Each row was made from one walk, in order. Every step used is in the known rows, and no mark comes twice. Write each row's walk.
Known rows:
J M: [-0.15 -0.10  0.05  0.01  0.02  0.11 -0.45  0.06  0.10  0.00  0.05 -0.23
 -0.15 -0.30 -0.16  0.05 -0.11 -0.07 -0.05 -0.15  0.01 -0.19]
Z R J E T: [ 0.09 -0.11 -0.01  0.02  0.15 -0.04  0.48 -0.17  0.11 -0.05 -0.03 -0.30
 -0.79  0.02  0.15  0.01 -0.01  0.51  0.00  0.11  0.14  0.03]
J E T R: [ 0.08 -0.05 -0.49  0.11  0.08  0.00 -0.05 -0.01 -0.25  0.21  0.12 -0.42
  0.16  0.20 -0.02  0.08  0.02  0.13 -0.27  0.42  0.35 -0.11]
T R J: [ 0.06  0.19 -0.29  0.13  0.04 -0.11  0.23  0.15  0.06  0.07 -0.15 -0.14
  0.26 -0.20 -0.08  0.09  0.22  0.27 -0.11 -0.06 -0.14 -0.08]
E J M X R Z: [ 0.01 -0.18  0.15  0.02  0.07  0.05 -0.41 -0.06  0.30  0.07 -0.06  0.36
  0.05  0.23  0.03  0.15 -0.01  0.09  0.09  0.11 -0.24  0.12]
X M J E: [-0.32  0.02  0.17 -0.09 -0.20 -0.03 -0.36 -0.38  0.08 -0.03  0.22  0.09
  0.17  0.07  0.03 -0.16 -0.07  0.09  0.37 -0.09  0.01 -0.23]
E J M: [-0.11 -0.08  0.16  0.16  0.02  0.10 -0.49  0.02  0.32  0.00 -0.18 -0.21
 -0.31 -0.23 -0.08  0.02 -0.05  0.25  0.11 -0.41  0.03 -0.16]
R Z E J M: [-0.05 -0.28  0.34  0.03  0.01  0.06  0.09  0.29  0.11 -0.05 -0.43  0.07
 -0.47 -0.03  0.05 -0.02 -0.02 -0.01  0.24 -0.35  0.11  0.32]
Z E T: [ 0.02 -0.14 -0.15  0.05  0.09  0.03  0.19  0.02 -0.23  0.13  0.02 -0.32
 -0.32 -0.08  0.09 -0.06 -0.08 -0.30 -0.32  0.48  0.22  0.15]
E T R: [ 0.18  0.10 -0.48  0.18  0.02  0.01 -0.08  0.06 -0.27  0.21  0.10 -0.35
  0.34 -0.09 -0.05  0.09  0.11  0.02 -0.37  0.48  0.23 -0.05]
J E: [-0.16 -0.15 -0.08  0.02  0.02  0.07 -0.18  0.00  0.06  0.00  0.09 -0.07
 -0.05 -0.02  0.02 -0.01 -0.24  0.00 -0.15 -0.02  0.13 -0.16]
R J: [-0.03  0.09 -0.01  0.07  0.01 -0.04  0.06  0.09  0.26 -0.01 -0.11  0.13
 -0.23 -0.30  0.02  0.00  0.05  0.16 -0.09 -0.12 -0.11 -0.13]
T R X: [ 0.20  0.26 -0.30  0.10  0.08 -0.02  0.10  0.31 -0.30  0.02  0.04 -0.05
  0.47 -0.08 -0.16  0.08  0.12 -0.15 -0.39 -0.20  0.14 -0.13]
E Z R X M J: [ 0.22  0.27  0.40 -0.19 -0.26 -0.02  0.23  0.04 -0.12 -0.26 -0.03  0.38
  0.13  0.08 -0.04 -0.16  0.12 -0.11  0.49 -0.54 -0.03  0.12]
T R Z E: [ 0.08 -0.10 -0.17  0.02 -0.02 -0.04  0.54  0.45 -0.38  0.02 -0.21 -0.02
  0.43  0.03  0.01  0.08  0.04 -0.27 -0.15  0.15  0.05  0.43]
R X: [ 0.10  0.16 -0.01  0.05  0.06  0.06 -0.05  0.22 -0.12 -0.07  0.07  0.25
  0.04 -0.20 -0.07 -0.02 -0.05 -0.25 -0.38 -0.26  0.19 -0.17]
X M: [-0.08  0.06  0.08  0.03 -0.20  0.05 -0.47 -0.04 -0.07 -0.08  0.33  0.24
  0.32 -0.39 -0.09 -0.08 -0.13 -0.11  0.01 -0.14 -0.01 -0.16]
M X: [ 0.01  0.16 -0.23 -0.03  0.05  0.11 -0.27 -0.09  0.09  0.07  0.18 -0.08
  0.22  0.00  0.01  0.05 -0.05 -0.10 -0.38  0.22 -0.19 -0.28]
T R J E: [-0.02  0.04 -0.29  0.07  0.10 -0.12  0.26  0.08  0.07  0.07 -0.14 -0.19
  0.05  0.09 -0.06  0.08  0.14  0.37 -0.02 -0.12 -0.02 -0.14]
M J E: [-0.32 -0.05  0.01 -0.02 -0.04 -0.02 -0.09 -0.27  0.19  0.03 -0.06 -0.16
 -0.01  0.14  0.10 -0.07 -0.11  0.09  0.14  0.07  0.01 -0.17]
E T: [ 0.10  0.01 -0.20  0.11 -0.02  0.09 -0.25 -0.01 -0.09  0.12  0.15 -0.10
 -0.11 -0.22  0.05 -0.01 -0.06 -0.09 -0.35  0.40  0.26 -0.10]
X R Z E: [-0.12 -0.38  0.14  0.00  0.02 -0.07  0.36  0.20 -0.17 -0.01 -0.03  0.38
  0.25 -0.01  0.11  0.06 -0.25 -0.50 -0.08  0.41 -0.11  0.59]
X R: [-0.19 -0.19 -0.04  0.13  0.03 -0.03 -0.21 -0.06  0.04  0.04  0.21  0.12
  0.40 -0.24 -0.02  0.09 -0.28 -0.25 -0.19  0.38 -0.19  0.11]
T R Z: [ 0.15  0.05 -0.22  0.09 -0.13  0.02  0.11  0.41 -0.20  0.00 -0.08  0.18
  0.63 -0.10 -0.03  0.12  0.07 -0.05 -0.16  0.05  0.08  0.17]

Which walk is each row?
[-0.13 -0.11 -0.13 -0.07  0.23 -0.12  0.03 -0.33  0.31  0.12  0.15  0.16
 -0.08  0.36  0.08  0.11 -0.03  0.16 -0.11  0.35 -0.37 -0.14] | M X R J E
[ 0.12 -0.18  0.10 -0.10 -0.07  0.09  0.30  0.22  0.04 -0.17 -0.14 -0.05
 -0.13  0.18  0.03  0.02 -0.25  0.03  0.18 -0.25  0.05  0.21] | J E Z R
[ 0.03 -0.14  0.18 -0.09  0.11  0.10  0.00  0.12  0.15  0.03 -0.31 -0.01
 -0.40  0.28  0.07  0.03  0.09  0.00  0.09 -0.16 -0.05  0.15] | R Z E J M X
[-0.02  0.08  0.07 -0.15  0.21  0.02  0.17 -0.18  0.30 -0.11 -0.03 -0.46
 -0.54 -0.03 -0.06  0.13  0.13  0.42  0.07 -0.22 -0.42 -0.17] | Z R J M X
[ 0.21  0.41 -0.19  0.02 -0.11 -0.11 -0.12 -0.19 -0.41  0.11  0.23  0.04
  0.42  0.07 -0.09 -0.10  0.40 -0.02  0.02  0.14  0.26 -0.19] | E T R X M J
[-0.06  0.02  0.21 -0.18 -0.33 -0.01 -0.32 -0.12  0.10 -0.02 -0.01  0.38
  0.16  0.28  0.00 -0.20  0.02 -0.08  0.59 -0.22  0.03 -0.07] | X M J E Z
[-0.12 -0.12  0.11  0.15  0.07  0.02  0.14  0.06  0.09  0.00 -0.30 -0.20
 -0.22 -0.12  0.11 -0.07 -0.12 -0.02 -0.06 -0.15  0.03  0.17] | Z E J
[-0.05 -0.03  0.34 -0.21 -0.30 -0.02  0.13 -0.19  0.06 -0.20 -0.01  0.08
  0.09  0.27  0.03 -0.15 -0.07  0.11  0.71 -0.29 -0.06  0.15] | X M J E Z R
[-0.11 -0.04 -0.20  0.00  0.13  0.00 -0.28 -0.23  0.08  0.12  0.33  0.05
  0.48  0.06  0.02  0.14 -0.18 -0.23 -0.35  0.58 -0.39 -0.06] | M X R
[-0.05 -0.08  0.19 -0.15 -0.14  0.00  0.38 -0.06  0.18 -0.14 -0.28 -0.17
 -0.12  0.35  0.11 -0.06 -0.09  0.14  0.47 -0.12 -0.08  0.21] | M J E Z R
[-0.08  0.05 -0.11 -0.11  0.11  0.14 -0.49 -0.11  0.15  0.08  0.15 -0.28
 -0.07  0.00 -0.13  0.10 -0.01 -0.06 -0.19  0.04 -0.19 -0.36] | J M X
[ 0.24  0.23 -0.47 -0.02  0.21 -0.04 -0.10 -0.14  0.04  0.28  0.01 -0.50
 -0.23  0.20 -0.13  0.16  0.50  0.34 -0.15  0.34 -0.09 -0.33] | E T R J M X
[ 0.40  0.17  0.31 -0.14 -0.18  0.06  0.15  0.32 -0.25 -0.30  0.11  0.50
  0.11 -0.10 -0.13 -0.09 -0.03 -0.20  0.22 -0.67  0.11  0.14] | E Z R X M
[ 0.11  0.22  0.13 -0.02 -0.10  0.03 -0.32  0.10 -0.23 -0.14  0.34  0.50
  0.20 -0.30 -0.14 -0.11 -0.02 -0.26 -0.14 -0.46  0.17 -0.23] | R X M
[-0.03  0.26  0.35 -0.09 -0.12 -0.05  0.17 -0.22 -0.15 -0.27  0.20  0.09
  0.11 -0.15 -0.02 -0.14  0.04  0.07  0.26 -0.42 -0.09 -0.03] | Z R X M J
[ 0.06 -0.38  0.02  0.05  0.05 -0.05  0.34  0.11 -0.29  0.11  0.03  0.30
 -0.04  0.06  0.18  0.03 -0.15 -0.46 -0.19  0.79  0.12  0.59] | X R Z E T
[ 0.11 -0.08 -0.06  0.15 -0.02 -0.04  0.49  0.41 -0.16  0.02 -0.43  0.01
  0.30  0.09  0.09  0.04  0.12  0.06  0.04 -0.12  0.08  0.46] | T R Z E J
[-0.02  0.03  0.12  0.06  0.06 -0.04  0.49  0.02  0.20 -0.18 -0.12 -0.15
 -0.31 -0.34  0.05  0.04 -0.04  0.38  0.02 -0.22 -0.21  0.08] | Z R J
[-0.03  0.06  0.00  0.03  0.11  0.13 -0.58 -0.18  0.35  0.07 -0.08 -0.26
 -0.23  0.07 -0.05  0.07  0.07  0.27 -0.03 -0.19 -0.15 -0.33] | E J M X
[-0.06  0.32  0.23 -0.07 -0.17 -0.05 -0.27 -0.16 -0.10 -0.10  0.19  0.38
  0.22 -0.12 -0.05 -0.18  0.13 -0.15  0.17 -0.33  0.04 -0.25] | R X M J
[ 0.05  0.17  0.09 -0.09 -0.08 -0.05 -0.25 -0.35 -0.19  0.03  0.28  0.26
 -0.22  0.25  0.05 -0.22  0.14  0.00  0.14 -0.01  0.43 -0.28] | R X M J E T
[ 0.16  0.04 -0.37  0.08  0.16 -0.16  0.61  0.09 -0.21  0.21 -0.20 -0.44
 -0.21  0.02  0.03  0.03  0.31  0.08 -0.17  0.40  0.08  0.17] | Z E T R J
[-0.13 -0.35  0.10 -0.18  0.18 -0.01  0.05  0.01 -0.06  0.07  0.06  0.07
  0.01  0.29 -0.01  0.15 -0.09 -0.43 -0.04  0.43 -0.31  0.33] | J M X R Z E
[-0.15 -0.04 -0.12  0.01 -0.02  0.00 -0.11 -0.36  0.07  0.16  0.01 -0.24
 -0.28  0.23  0.16 -0.10 -0.01  0.13  0.02  0.47  0.25 -0.18] | M J E T
[-0.12  0.17  0.22 -0.12 -0.11 -0.05 -0.20 -0.24 -0.07 -0.10  0.22  0.34
  0.04  0.16 -0.02 -0.19  0.04 -0.04  0.23 -0.38  0.19 -0.30] | R X M J E
[ 0.19 -0.04  0.11 -0.04 -0.13  0.10  0.27  0.30  0.03 -0.18 -0.15  0.01
  0.06 -0.10 -0.01  0.03 -0.16 -0.08  0.10 -0.18 -0.07  0.27] | E Z R
[-0.14 -0.11  0.03  0.13  0.08 -0.14  0.08 -0.08  0.25  0.03  0.02  0.26
  0.04 -0.25  0.01  0.07 -0.07  0.02 -0.04  0.22 -0.32  0.09] | X R J
[-0.19 -0.23  0.23  0.08  0.12  0.04 -0.05  0.05  0.17  0.01 -0.33 -0.42
 -0.51 -0.11 -0.03 -0.03 -0.06  0.02  0.14 -0.32  0.01  0.09] | Z E J M
